Each row was made from one small tree. Brackets hold a mark, then the marks that hang from it, in the order of their numbers. Every link used is in the known rows. Write each row's tree.
Known rows:
{Z_454 {Z_647 Z_274 {Z_586 {Z_11 Z_152}}}}: [ -2  26  11 -11 -14   2  -5  36  19 -20  27 -43 -19  16  11   1  23   2
   5 -20   3   3 -51 -26  15   2 -33   0  21   8  -5   1  17 -20 -40 -13
 -24   4   8]
{Z_926 {Z_11 Z_152 {Z_638 Z_647}}}: [-16   3 -44 -24  11  18   5  29  28  -8  27 -35  -5  -7  13  -3  -3  13
 -27 -25 -11  27  -5  -6  -3   5 -20  -4  18 -14 -10   9  33  -1 -32  -2
 -25  15   1]
{Z_274 Z_647}: [  5  15 -45 -39   7  13  -1  14  31  -6  19  -2  -6  -8  28  18  30  -2
 -21 -32  -1   0 -18 -25  11 -15  -5  11   5  13   2 -21  32  -9 -29 -19
  -6   3  -2]
{Z_655 Z_270 Z_602}: [-18  39 -26 -44   0  -6  -9  27  31   0  46  -7 -25   2  -9  45  13  -1
 -16 -22  -5 -12 -42 -48  -1 -31  18  25   6  -3 -13   0 -10 -12 -35  -6
  12   6   1]
{Z_274 {Z_647 Z_586}}: [  4  14 -20 -28  -2   9   0  14  27 -22  13   0  -5   1  32  27  36 -10
 -16 -19  -3  -8 -30 -20  15 -11 -15  11   6  12   3 -23  35 -22 -24 -22
   5  -8   8]
{Z_270 {Z_655 Z_602}}: [-14  21 -20 -25  -8   5  -3  32  21 -11  33 -10 -10   4   6  69  24  -8
 -31 -10   0  -5 -35 -24   6 -23  -1  12  11  11 -12  11 -22   5 -34  -9
  26   5  12]
{Z_105 Z_26 Z_454 {Z_638 {Z_647 Z_274}}}: [  9  16 -42 -36  -9  18 -19  16  46 -11  44 -14 -27 -10  14  16  31   0
 -16 -25   2  -2 -28  -2  12 -43 -13   3  16  32   1 -16  20 -22 -25  13
  -1  40  -2]
{Z_274 {Z_647 Z_454 {Z_586 {Z_11 Z_152}} Z_638}}: [-12  18 -18 -13   4  20 -21   5 -10 -36   8 -10   9  -4  31 -21  28  11
  -4 -13 -10   6 -38  -4  14  31 -35  10   8 -11   9  -8  39 -11 -10 -14
 -26 -28   6]
{Z_105 Z_26 {Z_638 {Z_647 Z_586}}}: [  8  15 -24 -30 -10  20   1  12  34 -33  25  -1  -5  -5  35  27  37 -12
 -10  -2  -7  -5 -24   5  10 -16 -11  13   9   9   4  -6  25 -16 -10  16
  23  10  20]
{Z_454 {Z_647 Z_274 Z_586 Z_638}}: [  6  22  -1   6 -37  10 -14  39  23 -16   9 -33 -13  11   8  12  27  11
  -1 -11  -4 -19 -44 -56  25  17 -31 -18  10   8 -12 -17  31 -22 -33 -21
   4  -2   0]
{Z_638 {Z_647 Z_274 Z_454 {Z_586 {Z_11 Z_926}}}}: [ 28  22 -28 -18 -20  17  -6  38  22 -34  33 -38  -9  -1  -2 -15  41  -8
   4 -30  16  -1 -43 -10  15   0 -25   9  15  11  -5 -31  13 -23 -10 -13
  -5  -5 -14]
{Z_638 {Z_647 Z_454 Z_586}}: [  9  18 -35  -8 -17  18 -14  24  17 -28  17 -23   2  -1  39  16  44   0
  -3 -10   3 -15 -38 -13  25   4  -8   1  12   3   5  -7  25 -15 -11 -14
  16   8   8]
{Z_586 Z_11 {Z_647 Z_454}}: [ -2  18 -36 -35  -1  19 -10  12   0 -24  39 -19   0   0  23  -5  19  22
 -16 -24  17  11 -35 -24   5  -2   2  32  10  -4   3   3   9  -3  -7  -1
  -4   1  12]
{Z_926 Z_11}: [  1  10 -34 -31   2   0   8  23  42  -5  39 -19  -8  -2   8  24  13  19
 -35 -24  11   8 -11 -37  -4  -9  -9  17   1   4 -12 -12  15 -13 -21 -15
   5  -5  -1]
{Z_11 Z_152 Z_638 Z_926}: [ -9  16 -21 -25  18  31  12  34  19   0  17 -46   8  -1   5 -12  14   1
 -29 -26  -5  31  -7  -1   0  21  -9  -1  17 -12 -17 -17  14  15 -48 -14
 -26   4 -24]
{Z_602 Z_655}: [  1  19  -5 -24  -7   2   2  25  30  -9  30 -26  -3   2  12  45  37   5
 -28 -30   3  13 -25 -27   1   0   6   2   6   5 -14 -10   5 -10 -22 -13
   6 -11  -2]
{Z_638 Z_647}: [ 10  17 -50 -28  -6  11  -3  27  37 -10  26 -19  -9 -10  22  28  35   0
 -16 -25   2   0 -19 -14   9 -19  -1   5  12   6  -5  -7  24  -1 -30 -11
   5  20  -1]
{Z_454 {Z_647 Z_586}}: [  7  20  -3  -5 -23   9   0  28  24 -14  17 -24  -9  10  24  32  33  -3
  -4  -7   0 -25 -39 -38  16   4 -15  -2   8  12   1  -6  19 -14 -28 -16
  13   1  11]
{Z_152 Z_11}: [  8  21 -37 -30   4  14  11  18  28 -12  29 -15  -3 -13  15  17  32   5
 -15 -23  25  -3  -7 -12   3 -12   2  12   7   5  -4  -6  -2 -12 -26 -23
  -7  -4  -6]
{Z_454 {Z_647 Z_586 Z_638}}: [  4  20  -6   6 -31  13  -9  27  16 -19   6 -22  -3   7  18  25  31   8
  -4   0 -10 -23 -38 -44  16  20 -26 -10   3   1  -5  -8  29 -12 -24 -16
   9 -11   6]
{Z_586 {Z_11 Z_638 Z_926} {Z_647 Z_274 Z_454}}: [  2  13 -34 -33   0  34  -1  36   4 -20  38 -45   0   1  -9 -49   4  15
 -17 -39  17  27 -33 -25   7   9 -11  11  16  -4 -11 -24   7  -4 -16   1
 -21   3 -14]
{Z_270 Z_655}: [ -4  12 -29 -19  -1  14  -3  26  27  -7  21 -18  -2   2  17  65  33   0
 -34 -13  14   2 -25 -15   4  -6  -4   4   9  11  -8   1  -7   2 -28 -17
  22   7   5]
{Z_152 {Z_11 Z_638 {Z_926 Z_270}}}: [ 21  19 -15 -46  17  24  21  18  28 -10  19 -19   6 -11  -2  -9  13  -1
 -19 -38  13  13  -4   1 -10   2   1   8  13  -9  -9 -12   1  -9 -21 -12
 -17 -28 -28]
{Z_586 Z_11 {Z_647 Z_638}}: [ -6  12 -29 -36  -8  15  -9  15   7 -25  30 -12  -1  -4   5  11  11  27
 -22 -21   6  16 -26 -30  -5  -3 -11  25   6 -13 -10   2  20   2 -18   2
 -10  -8   7]
{Z_647 Z_274 Z_454 {Z_586 Z_11}}: [  5  17 -10 -12 -12   5  -9  28  14 -28  40 -28 -10   9  10 -11  33   7
  -6 -22  18   6 -49 -22  18  -3 -18   9  14   8   0 -28   6 -29 -12 -14
   4  -6   4]
{Z_454 Z_647}: [  8  23 -27 -15 -12  11  -2  26  29   0  24 -25 -10   1  19  23  29   4
 -10 -17   2 -17 -28 -41  13  -2  -5   0   9  13  -4  -3  13  -1 -33 -14
   2  13   2]
{Z_647 {Z_586 {Z_11 Z_926}} Z_638}: [ 15  17  -7 -20 -14  10   4  26  15 -30  23 -21   0  -2 -14   9  31   0
 -16 -11   4   7 -25 -13  -9  10 -31  17   1  -6 -13 -31  10  -9 -15  -9
  -2 -35 -13]
{Z_274 {Z_647 Z_454 {Z_586 Z_11} Z_638}}: [  3  12 -29 -13  -7  15 -18   4  -2 -37  17   2   4  -9  21 -14  33   7
  -6 -11  -5  -6 -39 -15  13  17 -31  12   3  -3  11 -23  34 -19   6  -9
  -7 -34   9]
{Z_926 {Z_11 {Z_638 {Z_647 Z_274 Z_454}}}}: [ -3   3 -59 -12  -5  20  -8  39  27 -12  37 -41 -11  -7   4 -28   2  18
 -18 -32   3  13 -23 -30  16   6 -18 -16  16  -1  -8 -19  29 -20 -13  -6
  -6  17  -4]
{Z_105 Z_638}: [  2  26 -41 -24   5   7   3  14  29  -5  37 -16  -8  -4  16  11  19  -6
 -29 -23  -5   0 -14 -23  16 -16   3  21  13  10  -8 -10   3  -1 -25   9
  -3  23   9]
{Z_647 Z_274 {Z_586 {Z_11 {Z_926 Z_270}}}}: [ 32  26  21 -50  -4  -5   8  30  39 -24  30 -23 -10  15  -9   8  26  -2
 -14 -46  11  16 -42 -15  -4 -14 -18  24  12   3 -11 -29  12 -29 -21 -12
  -3 -30 -19]
{Z_274 {Z_647 Z_454 Z_586}}: [  3  16 -29 -16  -3  20 -11  10  11 -25  10  -4   2   0  43   2  41  -3
  -9 -17  -1 -14 -38 -24  26  10  -9   6   6  10  12 -23  32 -22  -9 -23
   7 -12   7]
{Z_647 Z_274 Z_586 Z_638}: [ -2  15  -6  -7 -24   7 -11  37  28 -20  15 -28  -7  10   6  14  28  12
 -17 -17  -2   2 -35 -37  19   8 -21  -6   7   2 -18 -28  28 -22 -35 -23
   8  -4  -2]
{Z_11 Z_152 Z_638 {Z_926 Z_270}}: [ -1  22   2 -40  24  23   8  24  24  -1  10 -35  10   7   9 -10   7   8
 -29 -40 -12  36 -12   0  -5  19  -1   6  19 -19 -15  -5  22   9 -44 -10
 -25 -11 -28]

Which tree is each row?
[-15  13 -20   1  -4  31 -16  39   9 -25  13 -50  -2   7  29 -28  20   3
  -2 -18  -8  15 -41  -3  32  23 -19 -24  28  -8  -3  -8  35 -15 -35 -11
 -16  23   2]  {Z_11 Z_152 {Z_638 {Z_647 Z_274 Z_454 Z_586}}}
[ 11  21 -53 -15 -14  19 -20  35  30 -12  25 -33 -10  -4  24  -8  35   8
  -6 -34   9  -2 -35 -28  30  -5  -4  -7  18  11  -4 -16  25 -13 -26 -19
   0  28  -8]  {Z_638 {Z_647 Z_274 Z_454}}
[ 11  19   0  -1 -33   4 -10  36  18 -24  26 -28 -18   8  -6   3  21   8
   3 -12   0 -11 -48 -42  12   6 -40  -8  11   7  -6 -16  22 -23 -22  -7
  -4 -10   7]  {Z_454 {Z_647 Z_274 {Z_586 Z_11} Z_638}}
[ -1  15 -30  -4 -11  23 -20   9   3 -30   1  -1   8  -4  35  -6  38  10
  -8 -11 -11 -16 -35 -29  25  27 -22   0   2  -1   4 -24  45 -16  -6 -21
   4 -22   3]  {Z_274 {Z_647 Z_454 Z_586 Z_638}}
[  6   8 -40 -33   7  14  -5  15  24 -13  29 -17   0  -5  20 -16  -1  23
 -21 -36  -7  10 -22 -15   1   8  -5  -1  13 -14   2   2  35 -13   2   4
   0  -8   0]  {Z_926 {Z_11 {Z_638 {Z_647 Z_454}}} Z_270}
[  0   5 -13 -44  16   1   9  16  37  -3  34 -13  -3   1   6   5 -11  22
 -39 -36  -7  23 -12 -23 -12  -5  -3   9  10 -12  -8  -6  24 -13 -15   0
   1 -18   0]  {Z_926 {Z_11 Z_638} Z_270}
[  2  10   9  -6 -35  22 -21  13  21 -20  15  -8  -6   2  20  41  41  20
  -4  15  -3 -21 -43 -24  -2   5 -32 -15  -3  16   9 -11  32 -19 -17 -10
  18 -13  -2]  {Z_105 Z_26 {Z_454 {Z_647 Z_586 Z_638}}}
[  9  20 -30 -12 -13   6 -16  11  27 -21  33 -16 -23  -7  17  31  31 -17
 -16 -12  -9 -24 -36  -2  18 -35 -16  12  20  25   5  -4  13 -24 -15  14
  -2  35  14]  {Z_105 Z_454 {Z_638 {Z_647 Z_586}}}
[-20   5   3 -35  23  10   2  19  21  -6  18 -24   4  10  15  35 -13  20
 -46 -30  -5  33 -21  -5 -13  19 -16   0  16 -17 -11  25  13  -3 -24  -5
  -4 -16   4]  {Z_926 {Z_11 Z_152 Z_638} {Z_270 Z_655}}
[ -4  20 -39  -2 -15  20 -22  30  17  -9  20 -33  -1   2  12 -17  26  26
 -16 -25   4   4 -32 -44  27  22 -10  -9   9  -2 -12 -27  23  -9 -26 -26
   1   3 -12]  {Z_647 Z_274 Z_454 Z_638}
[ -5  20 -16 -39  -4  25  -8  35  11 -21  19 -47   1   6 -11 -20   7  25
 -19 -43   6  35 -26 -27   0  17 -25  19  12 -15 -27  -4  24   4 -44 -13
 -39  -4 -23]  {Z_586 {Z_11 Z_152 Z_926} {Z_647 Z_274 Z_638}}
[  5  23 -26  -2 -27  15 -15  38  29  -1  16 -35 -14   4   4   6  20  16
  -7 -22  -2 -12 -33 -60  23  12 -22 -17   9   8 -15 -16  28  -7 -38 -20
  -6   8  -8]  {Z_454 {Z_647 Z_274 Z_638}}
[ -4   1  -9 -36  12   7   5  19  28  -5  26 -12   0   5   7  42  -8  15
 -46 -27   1  21 -22 -15 -16   1 -11   0   9  -8  -8   7   6 -11  -9  -1
  17 -20   5]  {Z_926 {Z_11 Z_638} {Z_270 Z_655}}
[-15  10  -4 -42  25   5   8  16  29  -3  26 -25   2   8  17  -5 -15  26
 -38 -37 -13  35 -14 -13 -10  13  -9   9  15 -23 -12  11  29  -8 -30  -4
 -20 -13  -3]  {Z_926 {Z_11 Z_152 Z_638} Z_270}
[  3  15 -15 -36  13  32  -2  29  21 -10   1 -33   8  -1  13  32  16  -6
 -27 -36  -7  26 -22  19  -4  17 -14  -8  25 -15 -11  20  14  16 -35  -2
 -10   1 -19]  {Z_11 Z_152 {Z_638 Z_647} {Z_926 {Z_270 Z_655}}}
[ -9   8 -22 -43  19  10   3  19  33  -9  20 -25  -3  -1  19  -3  -9  19
 -28 -39 -17  29 -13  -2  -6   4 -11   2  18 -21  -9  18  41  -6 -28   2
 -23  -3  -2]  {Z_926 {Z_11 Z_152 {Z_638 Z_647}} Z_270}
[ -5   4  -2 -20  -2   4   8  37  22 -23  44 -29 -14   7 -10  -8  10  -3
 -15 -18   5  23 -38 -10   4 -15 -23  -1  21   3  -6 -31   8 -24 -25   2
  -5  -1   8]  {Z_647 Z_274 {Z_586 {Z_11 Z_638}}}
[ -3  15 -40 -24  11  36   6  36  23  -6  13 -46   3  -9   7  -7  19  -5
 -18 -28  -8  27  -7   7   2  14 -12  -6  21 -11 -13  -7  26  15 -45  -6
 -30  18 -24]  {Z_11 Z_152 {Z_638 Z_647} Z_926}
[ 10   7 -29 -23   9  32   8  17  -1 -30  26 -15   7 -10   5 -34  25 -14
  -9 -20   1   7 -31   2   4  14 -28   9  11   1  10 -41  18 -16   2  -3
 -16 -31  -7]  {Z_274 {Z_647 Z_454 {Z_586 {Z_11 Z_638 Z_926}}}}
[ 18  30  -3 -50   1  13   7  24  25 -19  21  -4  -2  -2  -6  56  26 -12
 -22 -35  17 -11 -25  -8  -8 -15   1  23   8   3 -14  19 -31  -5 -22 -19
   9 -34 -18]  {Z_152 {Z_11 {Z_926 {Z_270 {Z_655 Z_602}}}}}
[-26   4 -24 -24  20  12  11  27  23  -2  30 -38   0   1   9  -5  -7  19
 -36 -22  -5  33  -6 -16  -6  13 -15   0  12 -13 -13  -2  21  -2 -36  -8
 -23   2   0]  {Z_926 {Z_11 Z_152 Z_638}}
[ -6  17 -17   6 -18  19 -18  19   3 -25   9 -20   8   3  25   5  35  18
 -13  -2  -2  -8 -35 -27  21  32 -13  -1   4  -8  -3 -18  23 -11 -10 -19
  16 -16   1]  {Z_647 Z_454 Z_586 Z_638}
[ 16  14   1 -10 -17  18  13  47  19 -19  35 -46 -15   8 -22 -18  15 -14
  -1 -20   5   3 -39 -24   3   4 -38  -9  17  10  -7 -34   6 -19 -25  -1
 -14  -9  -9]  {Z_454 {Z_647 Z_274 {Z_586 {Z_11 Z_638 Z_926}}}}
[-16   5 -49 -12   5  25  -9  38  21 -11  30 -52  -6  -3  15 -38  -2  22
 -17 -34  -3  25 -23 -19  17  22 -21 -18  22 -10  -9  -2  36 -10 -28 -11
 -26  21  -6]  {Z_926 {Z_11 Z_152 {Z_638 {Z_647 Z_274 Z_454}}}}
[  7  24 -25 -31  16  36  -8  22  13 -11   4 -39  12  -2  25 -31  17   7
 -12 -41 -14  23 -21   9   9  32  -2  -3  23 -21  -4   5  31  11 -25  -6
 -24  -2 -27]  {Z_11 Z_152 {Z_638 {Z_647 Z_454}} {Z_926 Z_270}}
[ 16  20 -12  -5 -20  16 -10  34  10 -32  25 -36   0   3 -12 -25  32   9
  -7 -23  11   7 -40 -26  12  26 -32   7   6  -2 -12 -39  11 -19 -11 -18
  -4 -30 -21]  {Z_647 Z_274 Z_454 {Z_586 {Z_11 Z_926}} Z_638}
[ 18  15 -13 -39  15  32  15  20  20 -13  12 -17   9  -8  -2  31  19  -7
 -26 -31  20  11 -12  10 -14  10  -5   2  12  -6 -10   3 -16  -5 -16 -13
  -1 -31 -22]  {Z_152 {Z_11 Z_638 {Z_926 {Z_270 Z_655}}}}
[ 10  19 -30  -7 -23  14 -16  36  25 -28  18 -32 -11   5  28   3  40   3
   1 -23   7 -10 -46 -23  34   1 -13  -8  16  10  -2 -19  29 -27 -21 -21
  11  15   3]  {Z_638 {Z_647 Z_274 Z_454 Z_586}}
[-14   7 -38 -27   7  27  -5  15  -9 -23  40 -23   5  -2  14 -25   3  22
 -18 -18   7  21 -30 -14   2   4   0  14  16 -13   5  -1  10  -1  -4  12
 -11   3  14]  {Z_586 {Z_11 Z_638} {Z_647 Z_454}}
[ 15  18 -10 -43  14  18  11  24  31  -1  19 -21   5   3   1  -2  11   3
 -30 -38  -6  22 -14 -11  -6   1   3   7  13 -12 -11 -20  16   2 -28  -5
  -3 -15 -25]  {Z_11 Z_638 {Z_926 Z_270}}
[  8  21 -18 -43  17  27   5  27  29  -7   6 -35   7  -2  13  -7  14   0
 -19 -44 -15  29 -14  12  -2  10  -5   0  23 -18 -13   3  34  11 -38  -2
 -27   3 -26]  {Z_11 Z_152 {Z_638 Z_647} {Z_926 Z_270}}
[ -5  10 -18 -43  11   8  -1  32  41  -7  23 -36 -12   6  10 -15 -13  21
 -24 -51 -12  33 -22 -15   3  -3 -17  -8  24 -14 -17   9  45 -17 -36  -4
 -27   9  -9]  {Z_926 {Z_11 Z_152 {Z_638 {Z_647 Z_274}}} Z_270}
[  9  20 -21 -10 -23   9 -20  31  38   8  35 -38 -30   6   2  22  26   9
 -12 -29   7 -20 -45 -47  18 -25 -17 -11  14  36  -2 -14  12 -20 -41 -20
 -11  31 -11]  {Z_105 {Z_454 {Z_647 Z_274}}}
[ 25  19  20 -29  -5  13  13  24  15 -20  23 -23  -4   8  -7  -4  13  -9
  -4 -23  -6   1 -40 -10 -11   5 -25   5  15  -4   3 -12  12 -13 -10   9
  -8 -33  -8]  {Z_454 {Z_647 {Z_586 {Z_11 Z_638 {Z_926 Z_270}}}}}
[  1  17 -25 -35   4  17  -9   0  34  -6  44  -3 -13  -7  20  25  29   5
 -29 -10   1   1 -20  -1   1 -31  -3  17   7  26   5 -15   6 -13 -18  12
   6  18   2]  {Z_105 Z_26 Z_454 Z_638}
[  4   5 -48 -32   6  13   7  25  21 -16  43 -18  -9 -17  -3   1  17  -4
 -14 -19   1  21 -18   8  -5 -26 -15   3  21  -3   2 -11  15   1 -16  17
 -12  13   7]  {Z_586 {Z_11 {Z_638 Z_647}}}
[-20  20  11 -48  10  -6  -4  22  25 -11  26 -11  -8  15  11  57  -4  13
 -42 -32  -9  11 -34 -23  -7  -4  -9  21  11  -9 -17  40  -3  -3 -32  -9
   6 -19   9]  {Z_926 {Z_11 Z_152} {Z_270 {Z_655 Z_602}}}
[ -3  17 -15   7 -24  16 -21  32  12 -24  12 -33   0   8  19 -10  30  19
  -9 -13   1  -3 -44 -41  30  29 -19 -11   8  -1 -11 -29  28 -24 -22 -28
  11  -8  -3]  {Z_647 Z_274 Z_454 Z_586 Z_638}
[ -2   8 -32   1 -16  26 -11  41  17 -25  21 -38  -6   2  21 -20  24  -1
  -4 -18  -3   1 -40 -15  31   7 -16 -23  23   2  -1 -22  30 -23 -20  -8
   4  19   4]  {Z_11 {Z_638 {Z_647 Z_274 Z_454 Z_586}}}
[ -6   9  -8  -8  -3  13  -3  32   6 -26  42 -33  -5   6   1 -31  14   4
 -10 -16   7  17 -45 -12  15   3 -20  -3  21   0   2 -33   6 -26 -11   0
  -3  -5   8]  {Z_647 Z_274 Z_454 {Z_586 {Z_11 Z_638}}}
[  8   8 -32 -15 -12  21   9  40  27 -30  23 -29 -12 -11   7  -2  24 -10
   2 -20  15  -2 -24  -2  17 -14 -20 -17  22   3  -5 -13  17 -33 -25 -13
 -11   9   2]  {Z_152 {Z_11 {Z_638 {Z_647 Z_274 Z_586}}}}
